What can hang from each mark:
butazak: fifog kelen
zoso: fifog movut munub
vumib: kelen zoso
munub: pusa
movut: pusa sibon zoso
pusa: movut
sibon: movut pusa

Known rows, with every way that one mark hangs from another:
butazak{fifog kelen}: -6 -12 -8 19 16 -50 -28 35 -36 -16 -21 -11 -17 31 20 14 23 44 37 -28 -26
zoso{fifog movut munub}: 7 -12 12 51 3 -31 22 -29 -3 46 8 30 -64 2 -13 9 28 36 39 9 -63
movut{pusa sibon zoso{munub}}: -15 74 11 -39 -21 -69 26 -15 48 43 -30 16 0 45 27 -32 -1 46 27 -21 -27
sibon{pusa}: -47 16 9 20 8 -56 -23 2 -34 18 7 -1 -1 50 15 5 13 36 23 19 -22
zoso{munub}: -22 22 14 14 19 -44 5 -17 -9 27 3 19 -27 30 9 6 26 33 43 -3 -29
munub{pusa{movut{zoso}}}: -25 37 3 -3 3 -9 -18 -1 -13 31 5 18 33 45 6 6 6 73 31 -7 -9
movut{pusa sibon zoso{fifog munub}}: -3 54 10 -18 -33 -79 40 -16 33 46 -18 2 -18 26 19 -31 1 47 28 -13 -40
munub{pusa{movut}}: -24 25 4 13 9 -4 -9 -8 -29 31 8 7 19 37 -1 21 23 71 34 -4 4
butazak{kelen}: -17 15 -8 18 20 -41 -29 35 -27 0 -9 4 -17 33 23 -4 17 38 40 -16 -17
vumib{kelen zoso{munub}}: -23 19 -6 -12 42 -65 -14 7 -2 22 -4 -3 -45 19 1 -14 36 69 75 1 -42
pusa{movut{sibon}}: -21 64 -5 15 -1 -36 -18 -1 -14 36 -8 -7 24 50 12 3 14 50 28 -16 -6
pusa{movut}: -31 30 -6 30 16 -16 -27 -3 -28 26 9 5 16 48 6 17 22 47 35 -16 -4
munub{pusa{movut{zoso{fifog}}}}: -10 20 3 18 -7 -21 -4 -2 -27 34 16 7 14 27 -2 7 8 73 32 1 -21
vumib{kelen zoso{fifog movut{sibon{pusa}}}}: -9 14 -15 11 1 -84 -15 15 -4 38 -11 -25 -46 17 -13 -29 20 76 44 30 -67
vumib{kelen zoso{movut munub}}: -7 5 -6 0 43 -40 -10 -4 20 37 -9 16 -66 10 -11 -15 39 71 72 4 -62
sibon{pusa{movut}}: -48 20 1 24 9 -26 -42 -3 -49 28 10 -4 16 62 3 15 21 42 18 7 -13
vumib{kelen zoso{fifog}}: -19 5 -20 19 27 -76 -14 26 -20 14 10 -27 -38 10 -2 -15 23 77 67 4 -39
vumib{kelen zoso}: -31 23 -21 -2 40 -65 -28 27 -7 11 0 -16 -19 28 9 -16 25 76 69 -2 -27
sibon{pusa{movut{zoso}}}: -45 32 0 7 5 -33 -47 4 -35 28 7 6 28 69 9 0 4 43 16 6 -26
vumib{zoso}: -37 29 -2 22 29 -52 -15 13 -6 13 4 6 -5 29 12 -7 17 54 52 -2 -31
sibon{movut{pusa zoso{munub}}}: -32 27 17 -14 -3 -29 3 -17 36 34 -36 22 -6 57 30 -16 -3 39 18 -3 -27
movut{sibon{pusa} zoso{fifog munub}}: -15 40 18 0 -24 -92 6 -13 -15 41 -6 1 -24 35 11 -20 3 35 19 24 -62

Rows:
9 38 26 -3 -5 -27 33 -32 28 57 -18 32 -30 13 -7 -2 23 62 34 14 -40 -> zoso{movut{sibon} munub{pusa}}
0 55 8 9 -15 -52 5 -17 -9 49 -4 4 -7 33 5 -10 14 49 32 -10 -46 -> pusa{movut{sibon zoso{fifog munub}}}
5 -8 12 27 -15 -28 40 -35 26 49 -3 23 -59 8 -7 -3 26 43 32 -5 -47 -> zoso{fifog movut{pusa} munub}
-24 8 13 20 -7 -40 -18 -18 -45 40 11 7 -17 42 -5 2 19 41 23 13 -53 -> sibon{pusa{movut{zoso{fifog munub}}}}
-22 36 6 18 -8 -55 -12 -8 1 44 -14 8 -9 46 3 -11 8 39 10 23 -42 -> zoso{movut{sibon{pusa}}}
-14 73 2 -19 -12 -31 -7 0 2 41 -12 7 42 47 8 -8 0 76 25 -10 -9 -> munub{pusa{movut{sibon zoso}}}
-14 30 19 8 -6 -53 2 -28 6 54 -17 19 -35 37 -3 -8 20 33 17 23 -56 -> zoso{movut{sibon{pusa}} munub}
-23 40 11 -27 -4 -48 17 -15 32 35 -13 25 -9 43 23 -20 5 42 35 -18 -26 -> movut{pusa zoso{munub}}
-15 60 7 0 -8 -25 -2 -4 -12 40 -7 -4 30 40 1 8 15 75 29 -4 4 -> munub{pusa{movut{sibon}}}
1 13 22 3 -7 -49 29 -17 -11 34 9 23 -28 7 1 -2 12 62 41 15 -45 -> movut{zoso{fifog munub{pusa}}}
-3 -5 4 -8 23 -62 18 0 -16 28 6 -12 -60 -9 -15 -11 37 96 75 21 -45 -> vumib{kelen zoso{fifog munub{pusa}}}
-44 12 25 3 9 -42 -30 -14 -13 31 -24 18 -11 66 20 -6 1 28 9 34 -49 -> sibon{movut{zoso{munub}} pusa}
-18 6 16 8 -17 -38 16 -21 23 37 -26 9 -26 38 22 -14 -3 41 18 5 -37 -> sibon{movut{pusa zoso{fifog munub}}}
-5 65 23 -35 -10 -58 24 -16 20 42 -17 22 0 29 12 -18 4 64 35 7 -33 -> movut{sibon zoso{munub{pusa}}}
4 30 -2 25 -32 -52 35 -12 37 51 -16 0 -23 19 5 -19 6 51 20 -8 -33 -> zoso{fifog movut{pusa sibon}}
-8 -2 26 15 -6 -30 15 -19 -6 36 -13 18 -25 24 7 -1 3 57 26 29 -44 -> sibon{movut{zoso{fifog munub{pusa}}}}
-16 32 21 -19 9 -36 16 -15 4 31 1 36 -11 28 9 -4 11 59 41 9 -33 -> movut{zoso{munub{pusa}}}
-8 16 10 18 -1 -61 10 -14 -10 29 9 20 -34 20 8 -7 10 38 41 0 -54 -> movut{zoso{fifog munub}}
13 27 13 13 -31 -51 50 -34 42 59 -19 13 -49 10 -2 -16 16 46 26 -5 -46 -> zoso{fifog movut{pusa sibon} munub}
8 36 19 11 -19 -32 28 -27 -21 55 -1 -5 -17 13 -11 12 29 70 35 6 -22 -> zoso{fifog munub{pusa{movut{sibon}}}}
-28 60 19 -23 -9 -81 -5 -11 -2 38 -17 12 -5 54 16 -24 2 36 20 16 -48 -> movut{sibon{pusa} zoso{munub}}
-13 74 8 -13 -3 -42 -9 -16 5 46 -15 17 10 51 11 -10 12 48 32 -19 -32 -> pusa{movut{sibon zoso{munub}}}
-30 23 17 9 14 -32 -14 -13 7 29 -23 28 -12 51 24 -5 2 34 26 9 -42 -> sibon{movut{zoso{munub}}}
-7 -1 22 15 11 -47 30 -15 -17 30 9 9 -46 -8 -10 1 30 74 56 18 -48 -> vumib{zoso{fifog munub{pusa}}}
